Each row comes from the steps of one path. Every step used is in the known rows, and no mark comes twice. Write the path behind each row, first mark first.
Known rows:
f z: -9,4,-13,-1,-3,2,9,-8,16,2,0,3,-14,-3,2,0,0,13,-2,13,1,5,11,-13,-3
z f g: 0,26,-8,-4,5,-17,-35,-10,-14,-12,-2,17,-4,-7,-8,8,-3,22,-7,28,-2,-6,22,-9,28
r h: -3,11,7,-7,-7,43,17,11,-3,7,-11,3,2,-11,8,4,-5,8,5,5,-1,-2,53,1,-3
s k z f g: -11,28,-27,-9,2,-12,-35,-6,-16,-38,-5,22,-16,-26,10,17,12,23,-17,48,-1,-7,15,-15,36
h k z f g r d: -36,20,-22,-27,13,-38,-26,-8,-37,-33,-11,6,-23,3,4,27,-6,40,-12,51,15,-7,39,-2,-13
d r g f z k: -7,13,-40,-9,-20,-7,41,17,-53,-29,14,31,-15,-15,10,14,8,39,2,42,14,-11,75,-14,9
f g: -3,9,-3,-6,0,-14,-17,-5,10,-13,2,11,-5,-15,-6,5,-5,17,-1,10,-1,4,19,-4,8
z k: -3,3,-8,4,2,-19,6,-6,-35,-19,3,9,10,-1,5,-1,15,-1,-4,17,2,-10,10,-13,29
h k z f g r: -19,4,-21,-15,10,-41,-38,-11,-43,-18,-6,4,-19,-11,4,21,-9,43,-13,55,10,-9,26,1,-5
d r h k: -5,17,5,-6,1,10,26,16,-6,-9,-15,16,2,-12,12,23,-18,10,11,16,8,-13,88,30,-13
g f z: -9,-11,-23,-10,-14,-4,0,-4,-16,3,11,9,-29,-15,1,4,4,29,1,17,5,5,-2,-11,-18
z f g r h: -3,10,-6,-32,-2,16,-19,8,-57,9,-11,10,-11,-14,4,15,-15,44,3,38,6,-13,67,-4,3
d r g f z k s: -13,2,-44,-5,-28,-7,52,20,-50,-52,11,38,-14,-24,19,6,1,43,2,54,17,-8,79,-20,16
r g: 4,23,-1,2,-9,31,14,15,-2,-14,1,-1,-3,-5,4,3,-2,14,-3,2,0,3,54,2,1
z f g r: 1,-3,-14,-26,4,-27,-37,-4,-51,2,1,8,-13,-4,-4,12,-11,36,-2,33,7,-10,14,-6,5
g f z k s b: -32,-31,-39,7,-20,-4,-6,0,-15,-39,13,16,-31,-43,16,-4,19,44,5,24,18,-4,13,-39,14
d r g: 6,21,-9,-4,-9,14,34,27,-3,-14,0,12,5,0,5,12,-11,11,6,9,7,-6,68,10,-2
f z k s b: -32,-17,-29,15,-10,2,2,-5,14,-44,2,10,-16,-31,17,-8,16,29,1,21,14,-4,26,-41,28
d r: 3,-1,-8,-5,1,-14,18,13,-2,0,-2,14,7,5,1,9,-9,-4,9,7,7,-9,12,8,-3
h r g f z: -15,16,-14,-5,-19,-3,-3,8,-35,-8,15,6,-32,-22,10,6,-12,50,-3,32,13,10,57,3,-22
r g f z k s: -16,3,-36,1,-28,8,33,8,-49,-52,12,25,-21,-28,18,-3,10,46,-7,47,9,1,65,-28,18
b s k z f g r: -13,1,-30,-23,-7,-29,-33,9,-86,-35,2,11,-16,-20,4,18,8,52,-23,53,8,-21,2,4,6
f g r h p: -10,2,10,-31,-14,19,-20,6,-30,-4,-12,0,-12,-27,15,9,-24,45,6,17,10,5,70,7,-28

Write each row's path:
-14,17,-17,5,3,2,-8,-6,-14,-3,-8,2,-1,5,3,0,7,7,-12,36,1,-8,-4,-20,19 -> k z f
-10,-9,-12,8,-5,-18,17,-3,-33,-41,-1,17,11,-9,13,-9,8,3,-5,28,4,-7,13,-19,35 -> z k s
-14,5,-16,2,-12,-1,4,14,-33,-38,2,4,-3,-16,8,7,19,17,-21,20,1,-10,-11,11,1 -> b s k z
-19,-23,-8,13,-9,18,-14,10,35,-25,-1,-2,-12,-28,10,-7,1,17,7,-9,12,0,5,-16,2 -> k s b
-13,-9,-30,-5,-12,-23,6,-11,-51,-15,13,18,-18,-15,6,3,19,28,-3,33,7,-5,7,-24,12 -> g f z k
-16,-12,-6,-34,2,-9,10,10,-29,-1,-2,-7,-11,17,4,10,-4,10,6,2,13,-1,2,1,-31 -> g r d
-29,17,-29,-36,-4,-26,-22,13,-79,-52,-3,14,-19,-7,4,25,12,49,-21,50,12,-19,14,2,-1 -> b s k z f g r d
0,9,0,-13,-6,31,36,23,-3,7,-12,16,8,-6,9,12,-14,4,15,12,6,-11,68,9,-5 -> d r h
-26,8,-26,4,-25,-20,12,7,-68,-50,14,22,-21,-32,23,-3,-3,52,-8,61,17,2,68,-15,13 -> h r g f z k s
-18,-4,-9,-40,2,-23,-7,4,-22,-14,0,4,-16,2,-2,16,-9,27,5,12,12,2,22,-3,-23 -> f g r d
-2,-19,-10,-28,-1,-25,-19,2,-26,3,5,1,-13,-11,-2,10,-12,30,3,15,8,0,8,0,-15 -> f g r
-15,13,-14,-37,8,-27,-24,-1,-44,-14,-4,10,-16,9,-4,18,-7,32,-1,31,11,-8,26,-10,-2 -> z f g r d
-7,27,9,6,-6,2,-5,14,-21,-12,4,-4,-3,-8,9,2,-15,21,-4,15,8,5,59,13,-5 -> h r g
-12,3,-18,-4,-4,4,0,4,-2,-25,-4,5,-12,-19,16,8,16,1,-10,20,2,0,-10,-6,6 -> s k z
-17,13,-22,-30,-14,15,-16,21,-89,-27,-9,13,-15,-32,12,21,3,60,-18,58,7,-23,55,6,4 -> b s k z f g r h
-21,6,-11,-16,3,16,-2,5,-56,2,-19,-4,-12,-7,18,19,-9,33,-8,50,11,-15,63,6,-15 -> g r h k z f
-20,-5,-25,7,-9,-16,27,-11,-17,-41,-1,20,-4,-11,16,-10,8,16,-7,42,5,-2,25,-32,33 -> f z k s
-6,17,-2,-25,5,-3,-30,1,-57,-7,-13,10,-17,-20,7,26,-20,48,-2,41,7,-14,88,15,-5 -> z f g r h k
-19,9,-20,-29,-4,19,-10,7,-43,6,-15,7,-13,-16,8,13,-9,45,-4,56,8,-9,59,-19,1 -> k z f g r h
-14,8,-21,3,-1,-17,15,-14,-19,-19,3,13,-5,-3,7,-2,15,13,-7,28,2,-5,20,-26,26 -> f z k
-26,-2,-9,-25,-3,5,-3,5,-24,-10,-13,0,-19,-28,13,22,-16,45,-3,41,10,0,75,9,-27 -> f g r h k z
